Every row comes from one small tree of marks. The marks that hang from a mark follow it in brackets, in the order of their numbers. Every link used is in the known rows. Which tree was each row made from?
Known rows:
k_2{k_314}: [  0  -5   3   1   3   2   4  -3   4  -2  16 -10   8  -2  -1   3  -2   0
  -3   7  -3  -4   2  -3   4   3   4  -5   9   1  -5   0   5  -2  -6   2
  -3  -8   6   8  -4   5]
k_159{k_314}: [-3  4 -6 -1  3  9 -4  6  0 -4  3 -4  3  0 -1 -3 16  3 -8  7 -7 -2 -1 -3
  8  0  6 -9 14  2  2 -5  3 -4 -3  2 -6 -9  0  3 -3  7]
k_786{k_2}: [-12   3  -8  -4  20   5   0   9  -4  -9   9  -5 -11   0  -4  -1   3 -18
   3   6 -18   4   6 -18   6   3  -5  -6  10 -29   4  -1  -8   9   5  -1
 -10  -2   7  13   0   2]
k_314{k_2{k_720{k_786 k_838}} k_159}: [  7  24  17  13 -21  -3   0 -10   6   6  16  -2  -5   1 -11  10  -7  -8
   9   4  17   9   1  -2 -21   7  -1  -7  -3 -18  12   1  19  10   3  19
  -1  15  -5 -15   1 -23]
k_838{k_2 k_159}: [  0 -11  11  -2  -5  -7 -10   1 -12   2   9   9   5  -1   7  12  31  -6
   0   6 -23  15   1 -12   3   4  -6  20  12   8  -5   3   4  -2   8 -25
  -1 -15   0  -8   3   1]
k_314{k_2{k_720{k_838}}}: [  7   5  11  12 -17  -1   5 -10   7   1  18  -4   4  -1 -10   6  -9 -18
   6   1  18   5   1   1  -6  -7 -10 -11  -9 -13  10  -5  13  13   2  17
  -4   0  -1  -6   3 -11]
k_786{k_2{k_159{k_838}} k_302 k_720 k_907}: [-32  -7 -17 -19  27  10 -13   8  -6 -29  -4  -4 -17   8  11 -35 -13   5
   0  -8  16 -32  12 -14  -7  -8  21 -10  -2 -12 -13  -4  -3   4   8   4
  -4  14   4   5   7   1]
k_159{k_720}: [ -3  -2 -11   5   9  -1   4   9 -11  -1  -3  -1   6   5  -6   7   6 -14
  -5   7  -9  -1   2   1   9   5  -1  -4  15   2   5  -7   4 -13   1  -2
  -1  10   3   2   0   3]
k_2{k_314{k_159{k_720}}}: [ 15  -1  -2   9  -2   7  -9   0   2  -3  10   6   6   1  -7   6  -5   3
  -2   5  -2 -10   0   8   2   9  11  -5  10  15   7  -5   3 -25   1   5
  10   7   7   1  -1   2]
k_838{k_2{k_159{k_720{k_786{k_907}}} k_314}}: [ -7   1   0  -4  -1   1   3   7 -10   2 -20  -1  19  -4  14  -5  17   9
   1  -9  16 -10  -6   6  -7   9  19   4  -9  38 -27   9   0 -15 -25  -5
  -2  20  -8  -7   2   4]
k_786{k_302 k_720{k_314{k_2 k_159}} k_907}: [-22  -5  -2   7  -9  15 -22   2   0 -18  14  10 -20   3  -7   2 -23  17
  11  10   7 -39   8  -6 -16   1   6   9   2  10   2 -20  11  -6  21   9
   9  -3  -4 -19 -16   1]
k_786{k_2 k_838}: [-18   6 -10  -2  19   4   2   6  -2   1   8  -7 -16  -6  -6   2  -4 -25
  10   4 -22  13   3 -12   8  -6 -19   3   9 -37   9   8 -15  11  10  -7
  -6   1   8  14  -2   0]
k_2{k_159 k_314}: [  4   3  -3  -2  -1   5   2  -4  10 -13  20  -9   7  -3   1  -8   6  -3
   4  -6   7 -11   4   1  -3   6   2  -9   4  11  -8   8   1  -5  -8   4
  -3   4   3   8   7   4]
k_314{k_159{k_2 k_720{k_786{k_907}} k_838}}: [ -6   7  -4  -2   7   3 -28  12 -21   2 -22   4  -6  18   4   2  18   8
 -11  12   2 -19  -3   5 -10   4  28  -4  -3   6  -3 -28  19 -23 -12   2
   4  15  -1 -13   5   2]
k_907{k_302}: [-10  -2  -6   2   4   4  -3   3  -3  -4  10  -8   7  -1  -5  11  -4   6
  -6  15   1 -13   5  -8   4  -6  -4   6  22 -10  -3  -9  15  -8   4   3
  -9   2   4  -7  -2   0]
k_838{k_2}: [ -6  -2   0   2   6  -6  -6   4 -13   0  11  -4   9  -2   0  14  26 -13
   2   4 -14   9  -2 -12   5   0  -5  15  14   3  -4   3   6   0  -1 -14
  -9  -7  -3  -6  -1   0]
k_838{k_2{k_314{k_159}}}: [ 10  -1   8   4  -6   2 -18  -4   2  -2  21   4  10  -7   1  13  16   3
   5   2  -7   0  -2  -5  -1   3   7  15   4  14  -2   8   7 -10   2  -5
   1 -11   0  -6  -4   0]
k_2{k_314 k_720{k_838}}: [ 15  -1  11   7 -11  -3   9 -14  16   3  11  -3  18  -6  -3  -6 -23  -5
   2  -6  20   4   5  -3   2  -8   2 -20 -10  -3   5   5   5  12 -11  11
  -3  -8   3   7   2   0]
k_838{k_159}: [ -5  -9   8   1  -2  -1  -6  -1  -6  -3  11   5  -4   3   0   4  11  -4
  -2  12 -23   7   7 -12  -1   8  -5   3  23  -8  -2  -6   7  -1   8 -17
   1  -9   5   0   3   2]
k_838{k_159{k_314} k_720{k_786{k_2}}}: [  2  -4   7 -18   5   0  12   2   1   6 -17  13  -7   2  15 -11  19  10
 -16   9 -29  19  -7  -3   2  16  -5  -4   2  -8  -8  12 -27   8   2 -15
   3  -5   1  15   7  -3]
k_720{k_314 k_786{k_159 k_907} k_838}: [ -8   4   6  -1  12 -16  19  -5   4   4 -23  -5  -5  -1  -1   2 -22  14
   1   1   6   5  10  -5  -8   2   8  -6   4 -20  -6  -6   3  25 -12  -1
  -2  -9   0  -5  -5  10]
k_2{k_720{k_786{k_907} k_838}}: [-18   9  15   2  -3  -9   7  -4  -4  10 -16  -3   3   0   1  -7 -15  -4
   5   7  21   2  13 -16 -12  -2  10 -22   8 -20  -5  -7  16  20 -15   4
 -11  12  -7  -3   1  -4]
k_786{k_159 k_907}: [-12  -5   4  -6  16  -1   3   3  -7  -4 -13 -12  -7   2  -6   3   1  -8
   3   8  -3  -7  16 -10  -1  -4   9  -1  24  -8 -12  -8   6   3   1  -1
 -10  -2   1   2   1  15]
k_720{k_786 k_838}: [-11  12   6   3   7 -18  15  -3  -1   7  -1  -8   0   3   0   1  -1  -2
  -7  10  -1  14   2 -12  -8   8  -1  -9  15 -30   0   3  13  21  -9  -4
  -4   4   4  -6   2  -9]
k_720{k_314{k_2{k_159{k_838}}} k_786}: [  2  12  -8   3  -3   2   3   1   1 -12  15  -9  -4   7   2   1   4   9
   6 -11  10  -9  -5  17 -16  17   2   4 -14  -4  -4  -5   9   1  -5  15
   2   7  -7  -9   2 -13]
k_314{k_2{k_159 k_720}}: [  6  11   1   6 -16  13   0  -1   3 -10  26  -9   4  -1 -10   1  10 -23
  16  -9  20 -10   3   4 -10   1 -11  -5  -5  10   2   3   8  -5   3  18
  -9  19  -8   1   9 -10]
k_159{k_314{k_2} k_720{k_786{k_302} k_838}}: [ -5   0   1   4 -17  -5  13   7   0  13 -17   2  -2   4   4  -4   5  21
 -28   4  21  -4 -19  17  -6  -2   9  -4  -4  15   0  -4  15  -6  -9  12
  13   9   1 -22  -8 -15]
k_720{k_314 k_838}: [  2   3  -2  12   1 -11   2  -8  10  -7  12   6   1  -2  -5   5 -16   3
   0  -2  -5   4   8  -5   3   3  -9  -9   1 -20  12  -9   3  16   1  -3
   4 -21   5  -1  -2   3]
k_786{k_2{k_159 k_314} k_720 k_907}: [-18   4 -12 -14  23  21   1   0   9 -25   5  -6  -1  -5   5 -29 -22  -2
  17 -10   9 -20  11 -13  -4   4  15 -18 -16   1 -11   7 -19  14   0   4
 -11   8   7  17   2  11]
k_314{k_2{k_720{k_786}} k_159}: [  1  21  12   9 -17   7  -4   1  -4   6  17  -5  -5   4 -13  13   6 -13
  16   9   7   2  -1  -2 -20  12   0  -1   7  -7   5   0  17  -2   5  19
  -7  24  -9 -10  -3 -21]
k_838{k_2{k_720} k_159}: [ 11  -9  15   1 -13  -1  -9   0  -9   5   7  10  14  -3   2   7  22 -14
   8  -2  -8  15   3 -11   5  -2  -5  12   5  15  -1   6   4  -4   6 -17
  -9  -4  -8   0   5  -1]
k_159{k_2{k_314 k_720}}: [ 16   0   3  -1  -9   9  -5   0   6   2  13  -7  16   0  -6   1   7 -12
   1  -2   7  -8  -8   0   5  -8   1 -13 -22  25   3   0   2  -5 -17   9
 -11  -5   2  14   2  11]
k_786{k_159{k_838} k_302}: [  0 -15   0  -8  14 -13   2   2  -4  -3  -2 -17  -8  10   1  -3   2   4
 -19   1   2  -9   2  -1   4 -12  12   7  23  -6 -11  -1  13  -8   5   6
   3  -1   5  -1   0   2]
k_2{k_159{k_314 k_720{k_786{k_302 k_838}}}}: [-15  10 -17  -3  -6   2   9  12  -4  11 -23  -4  -5   0   5 -15  16   9
 -12  -5  11  -6 -14  17   0  -2  -1  -2  13  21  -4  16  -1 -22  -9   0
   6  34  -6  -6  -2  -8]

Which tree is each row?
[-11  -7  -1 -20  18   3  -1   6  -7   0 -34   6  -8   5  22 -20   5  16
 -17   7  -5  -2   0   1   1   4  20 -10  -2 -18 -17  -8 -15   5  -9   2
   1  -4  -5  12   3  -1] | k_159{k_314 k_838{k_720{k_786{k_2 k_907}}}}
[ -3   4 -14  -2  15  14 -36   1  -4 -22   5   8  -7  12   0  -6  -9  11
   6   1  -2 -27   6  -2  -6   2  20  -5 -20   5  12 -30   4  -5   7   4
   1 -13   0  -4   2  13] | k_786{k_720{k_314{k_159{k_2 k_838}}} k_907}
[ 16  -6  12  11 -17  -7   0 -13  10  -1   9  19   7  -3  -4  -1 -22   3
   8  -5   0  12  12  -6   2   3 -10 -13  -8  -9  15  -6   0  13   6  -8
   6 -18  -1   2   2   4] | k_2{k_720{k_314 k_838{k_159}}}
[ 18 -14  -1   1   2 -15  -3  -6  -4  -4   3  11  14   2  13  11  14   5
  -8  -6 -14   4  -5   9  14   2  -9  19  -8   8  -6  -2 -12  -6   4 -10
   7 -24  -7   5   5  -1] | k_159{k_838{k_2 k_720{k_314}}}
[ 13  -2   1   6 -16   6 -11  -3   2   7   7  11  -2  -3  -6   9   4 -11
  14  -4 -16  10  -3   3   8  -5 -25   3 -19  12  19  -4 -10  -2   3 -12
  -1 -12  -3  10   3  10] | k_786{k_838{k_159{k_2{k_720{k_314}}}}}
[  4 -13   6  -6 -19 -11   3  -9  10   4   9   3   8 -11  15   1  22  -1
  -6 -11   2  -4 -13   9   5 -13 -22  23  -1  32 -19  33 -16 -14  -4 -16
  12   1  -2   3   7  -6] | k_786{k_302 k_838{k_2{k_159 k_314} k_720}}
[ -7   8  13   4 -21  -2  -1  -2   6  19   6  -4  -8  -5  -5   1 -16   5
   7   4  14  -5  -2  -3 -10  -6  -1   0  14   3  -2  18   8  -9  -2   8
   5  22  -6  -2 -12 -14] | k_2{k_314{k_159} k_720{k_786{k_302 k_838}}}
[  6 -11  -3 -13  18  -3   7   6   1  -3  -8 -13 -10   6  -2 -15 -11  -9
  -6 -10   9  -4   6  -7   9 -18   9  -4   3 -16  -3   5  -5  -2   8  15
  -5   8   3  16   2   1] | k_786{k_2{k_720} k_159{k_838} k_302}
[  3 -13   0 -15  25   0   3  -7  -2  -5 -12 -14  18   0  12 -14 -11   7
   3 -11  11  -5   1   3   2  -9  29  12 -16  21 -19   6  -6   5  -1   3
  -8 -14   4   2  -2  13] | k_786{k_159{k_838{k_2{k_314}}} k_720 k_907}
[ 13  -6 -10   4  -2  15  -7   6  -7  -3  -4  -2   5   7   3  -3  12   5
 -18   0   8  -9 -14  28   6  -2  15  -1 -11  16   4 -20   9 -23   3  20
   7  -1   0  -9  -2  -5] | k_159{k_314{k_2} k_720 k_838}
[ 20  -7 -10  -7   2  -4   2   6   5   6 -26  -1   1   6  -3  -7  18  11
 -35  -8  11  -1 -18  16  12 -20  10  -8 -12  33   7  -3   0 -12  -9   5
   8  -6  10  -6   6  14] | k_786{k_159{k_2 k_314 k_720{k_838}} k_302}
[ -6  16 -20   7   0  13   8  -5  10 -15  27  -6  -4  -6 -10  -1 -15 -13
  28 -13   1  -5  -2  14  -5   7 -26  10 -22   4  14  11 -15  11  16   6
   0   9  -2   0   1  -7] | k_786{k_720{k_314{k_2{k_159}}} k_838}
[ 20  -3 -19 -13  32   9   7  11  -2  -6 -25  -6   0   6   1 -18   1   1
 -15 -13  -3  10  -4  17  20  -4  21 -10  -9   0   5  -2 -19 -10   6  14
   0   1   9  16   3  10] | k_786{k_2 k_159{k_314 k_720 k_838}}
[-13  22 -10   3  11   3  -2   5   2   3   5   3 -24  -5  -8   8 -16  -1
  20   4 -23  13   2  -8  -3  12 -13   6   5 -39  15   7 -16  10   9  -5
   2   7   0   6 -10  -7] | k_720{k_314{k_159} k_786{k_2 k_838}}
[ -3 -11  28  -4 -17   0  -1  -2  -8  15 -16   7  17  -6  14  -2   8  12
   8   1   6   5   0 -10  -9   3  14   7  -4  26 -23   6   6   0 -15 -15
  -7  -4 -12  -4  -6   3] | k_838{k_2{k_314 k_720{k_786{k_907}}} k_159}
[  7   5  -7   3   4   2  -8  -6  12  -5  10  16 -19  -8  -6  10 -11 -10
  14   2 -31   9   4  -1   9   3 -30   6   2 -28  15   6 -33   3  21  -7
  12  -6   2  18   1  -3] | k_786{k_2 k_838{k_720{k_314{k_159}}}}
[  0   2 -20  -2  25  -1  12  14 -10  -3 -16   1  -4   9   4  -7 -15  10
  -5  -5 -11   5  -3   6   9  15  10  -6 -11 -20   7  -9 -12  -3  -2   5
   3   8   1  11  -4  -1] | k_159{k_720{k_314 k_786{k_2}} k_838}
[ 11   7  -6  11 -10   0   3  -4   5 -10  12   0   3   1  -7   2   4 -13
  -3  -9  17  -3  -3  17  -7   2  -8  -7 -12   4   6  -2   8  -4   3  10
   8  15   6 -12  14 -10] | k_314{k_2{k_159{k_720{k_838}}}}
[-19 -15   9   1 -10  -8  -7  -1  -5   8   7   4 -17   0   0   4   4  -3
  -6  14 -18   2   3  -8   0  -9 -19  16  29  -6  -2   4   8  -6  13 -22
  11  -3   6  -5  -4  -2] | k_786{k_302 k_838{k_159}}
[  3  -1 -13  -9  10  14  -7   9  -7  12 -39  -5  -3  -1  -4  -1  18  -6
  -8  -2  -2  -2  -9  19  12 -18   5  -1  -9  29   3 -10 -12 -14 -10   0
  -2   1   1   5   2  25] | k_786{k_159{k_2 k_314 k_720} k_838 k_907}
[-22 -15   8   1 -10  10 -16  -3  -6   6  -8   6  -9  -8   3   8 -13  11
   4  20  -4 -11  13  -8  -4 -13  -8  19  23 -13  -9 -15  12  -5  11 -16
   2  -5   3 -13  -3   5] | k_786{k_838{k_159} k_907{k_302}}
[ 10   9   4   0   9 -25  24  -4   2  10 -11  -6   9  -3   2  12   2   5
   1 -12  -3  29  -5   0   1   5  -4  14  -6  -5  -1  16  -5  24  -8  -8
  -5 -13  -2  -8  -1   2] | k_720{k_314 k_786{k_159} k_838{k_2}}
[ 14   0   0   2 -12  19  -9   0   0  -2   9  -6   6   3   0  -6   5  -3
  -3  -5  20  -6  -7  16   1  -8  12  -7 -15  10   6 -14  12 -11   3  27
  -4  -4  -9   0   0  -8] | k_159{k_314{k_2{k_720}} k_838}
[ 12   2  -5  -3   3   4 -15   2  -7  -3   7  -9   8  11  -2  -2  15 -17
  -5  -2   5  -6  -4  -1   6 -10   6 -10 -14   4   8 -15  10  -7  -8   9
 -11  -2  -2   9  11   3] | k_159{k_2{k_720} k_838}
[ 15  -2  12  -5  -2 -11  -2 -12   5   3   3   1   5   7  14  -1   0  17
 -13   9  -3  -1  -4  11  -8  14  12   1   7  -6 -12   5   0  -9  -5   5
  13   2   0   5   6 -14] | k_2{k_314{k_159{k_838{k_720{k_786}}}}}
[  3  18   9  16 -15  -7  -2  -8  10  -1  19   7 -12   1  -9  16 -13  12
   5   5   2   5  -3   4 -19  17  -4   1  -8 -22  13  -9  14  14   5   9
  12  -4  -1 -20  -6 -16] | k_720{k_314{k_2 k_159} k_786 k_838}
[-18   5  10   3 -11  -3   5  -4  -1   9 -18  -2  10  -3   1  -2 -28  13
   1  12  36 -12  10 -13 -11 -10  10 -10   7 -18  -8 -10  22  12 -15  10
 -13  14  -4 -14  -1  -5] | k_2{k_720{k_786{k_907{k_302}} k_838}}
[-20  -5 -12   8  -6   6   8   0   4  -2  18  -5 -13  -3  -8   5 -23   0
  11   1  -2 -11  -6   6  -2  -7 -23  20  -7   3  11   2  -5   7  20   3
   7  -2   1  -8 -15  -6] | k_786{k_302 k_720{k_314{k_2}} k_838}
[  8  -3 -15  -8  32   1  18  12  -3  -2 -15  -9  -3   2 -10  -1  -2 -19
  -1  -4 -15  12   2   0  16   0   1  -2   3 -10   2   6 -20  -3   8   3
  -6  13  10  16   3   9] | k_786{k_2 k_159{k_720}}
[  9 -20  18  -4 -16  -3   1 -11  19   0   7  14  -5  -6   6 -18 -26   9
  -8  -6  11   3   4 -13   3 -13   2 -15 -12  -7  -1   8  -4  10   2  -2
   9 -14  11   8  -1   1] | k_786{k_2{k_314 k_720{k_838{k_159}}} k_302}
[ 11  15  17   8 -15  -8   4 -14  16   9   9   0  10  -3  -3  -4 -20   4
   7   0  20   8   4  -4 -12   6  12 -19  -2 -11   5  10  11   7 -10  12
   0   8   0  -1   0 -11] | k_2{k_314{k_159} k_720{k_786 k_838}}
[ -7   0 -16   8  -4   6  -9   6  -9  -4 -13  10   5  -9   2   6   5  -4
  19 -16   4  -9   4  10   6  -4 -10  14  -9  23  -1  -2 -12 -15  -2 -13
   4   8 -12  -6   1   9] | k_786{k_838{k_2{k_159{k_720{k_314}}}} k_907}
[ 13   0  -4  10 -11   8   2   0   5   1  -2   5   6   1  -2   1   3   2
 -15   0  12   2 -12  21   3  -3   3  -8 -14  10  13 -12   6  -5   1  13
   9  -7   4 -12   1  -6] | k_159{k_314{k_2} k_720{k_838}}
[ 11  -8  13   0 -12  -4 -12  -9   2   3   0  17  10  -6  12  -3  23  11
 -14  -4  -7  23  -5  -3   4  -4   2   8  -5  10   2   3   2   5   1 -21
   5 -30   3 -12   5   2] | k_720{k_838{k_2 k_159{k_314}}}
[-13   5   3 -14  18  -4   4  10 -12   8 -24 -19  -8   8  -2   6  22  -4
  -6   9  -6  -2  -3  -8  -9  -1  12  -1   6   4 -15  -6   7   8 -18  -3
 -15   5  -1   0   3  15] | k_720{k_786{k_159{k_2} k_907}}
[  0   8 -18   0  24  -3  25  -4   7  -2   0 -14  -1  -5 -12  -1 -25 -12
  20  -7 -13  13   4   5  12  -1 -18   9  -1  -7  13  16 -25  20  16  -3
  -8  -2   6  12  -6  10] | k_786{k_159 k_720{k_314} k_838}
[-13  -5   2  -1 -14  -8  -4   6  -5  15  -4   6 -19   3   4   8  13  15
  -8   8 -23   4 -13  -1  -5   0 -20  20  -1   8   2   0   3  -1  -5 -24
  10  -8   0  -8  -8   4] | k_720{k_314 k_786{k_302 k_838{k_159{k_2}}}}
[ 16  -4  -4   0   7 -13  22 -10  11   6  -5  -2  -4  -6  -6  14  -6 -10
   6  -3 -21  18   2  14  15  -2 -32  13   7  -7   3  15 -28   6  10  -8
   7 -10   1  17   2   7] | k_786{k_159 k_838{k_720{k_314}}}
[ -5  11   0   8   3 -18  15  -3   4   2   0  -1  -1   1  -1   4 -16  10
  -1   3  -3  11   3  -5  -4  12  -4  -8   4 -24   6  -2   5  20  -8  -4
   0  -8   0  -4  -4  -3] | k_720{k_314 k_786 k_838}
[-13 -17  -6  -3   3   2  -1  10  -7   5 -11  12 -21  -1   0  -3  -4  -7
  -6   5 -21   7   0  -4  12  -7 -16  11  10  -8   6   4 -12  -9  16 -20
  15   7  10   4  -3  -1] | k_786{k_2 k_302 k_838{k_159{k_720}}}
[  2   1  17   2 -21  -4  -5   0  -1  11   7   1  11  -2   4   5   9  13
   1  -1  15  -5  -9 -10  -8   0  12  11   7  26 -10  19  12 -16  -8   4
   0  13 -11 -10 -10 -11] | k_838{k_2{k_314{k_159} k_720{k_786{k_302}}}}
[-17  -1  -8   6   7  -1   8  13 -14   3 -28   6  -1   3   0   4 -11  13
   2   9  -2 -13   6   0  -1  15  11  -7   8   3  -7 -17   3  -6 -11  -3
   1  10 -10  -5 -11   8] | k_159{k_720{k_314 k_786{k_907}}}
[ 15   9   0  -3  -2   7   7 -11  25 -13  16   0   9  -9   0 -23 -20 -10
  11 -23  23   3   6  -6   1  -4   0 -27 -23 -12   3  16 -14  16  -8  14
  -6   6   7  19  13  -1] | k_786{k_2{k_159 k_314 k_720{k_838}}}
[ 12 -10   0   4  -2 -13   3  -3  -3  -2   6  15  13  -4   7  19  18  -2
  -1  -1 -21   7  -5   1  13   7 -20  17  -2  13  -4   5 -17  -2   5 -16
   3 -21  -7   6   2   2] | k_838{k_2 k_720{k_314}}
[ 15  -7  11  -3 -18   9 -12  -1  -5   6  -1  14  17  -4   7  -3  29  -1
   1  -6  -3  15  -5  -3  10  -3   2   5  -3  31   1   6  -2  -9   4  -9
  -7 -12 -11   2   1   2] | k_838{k_2{k_720} k_159{k_314}}
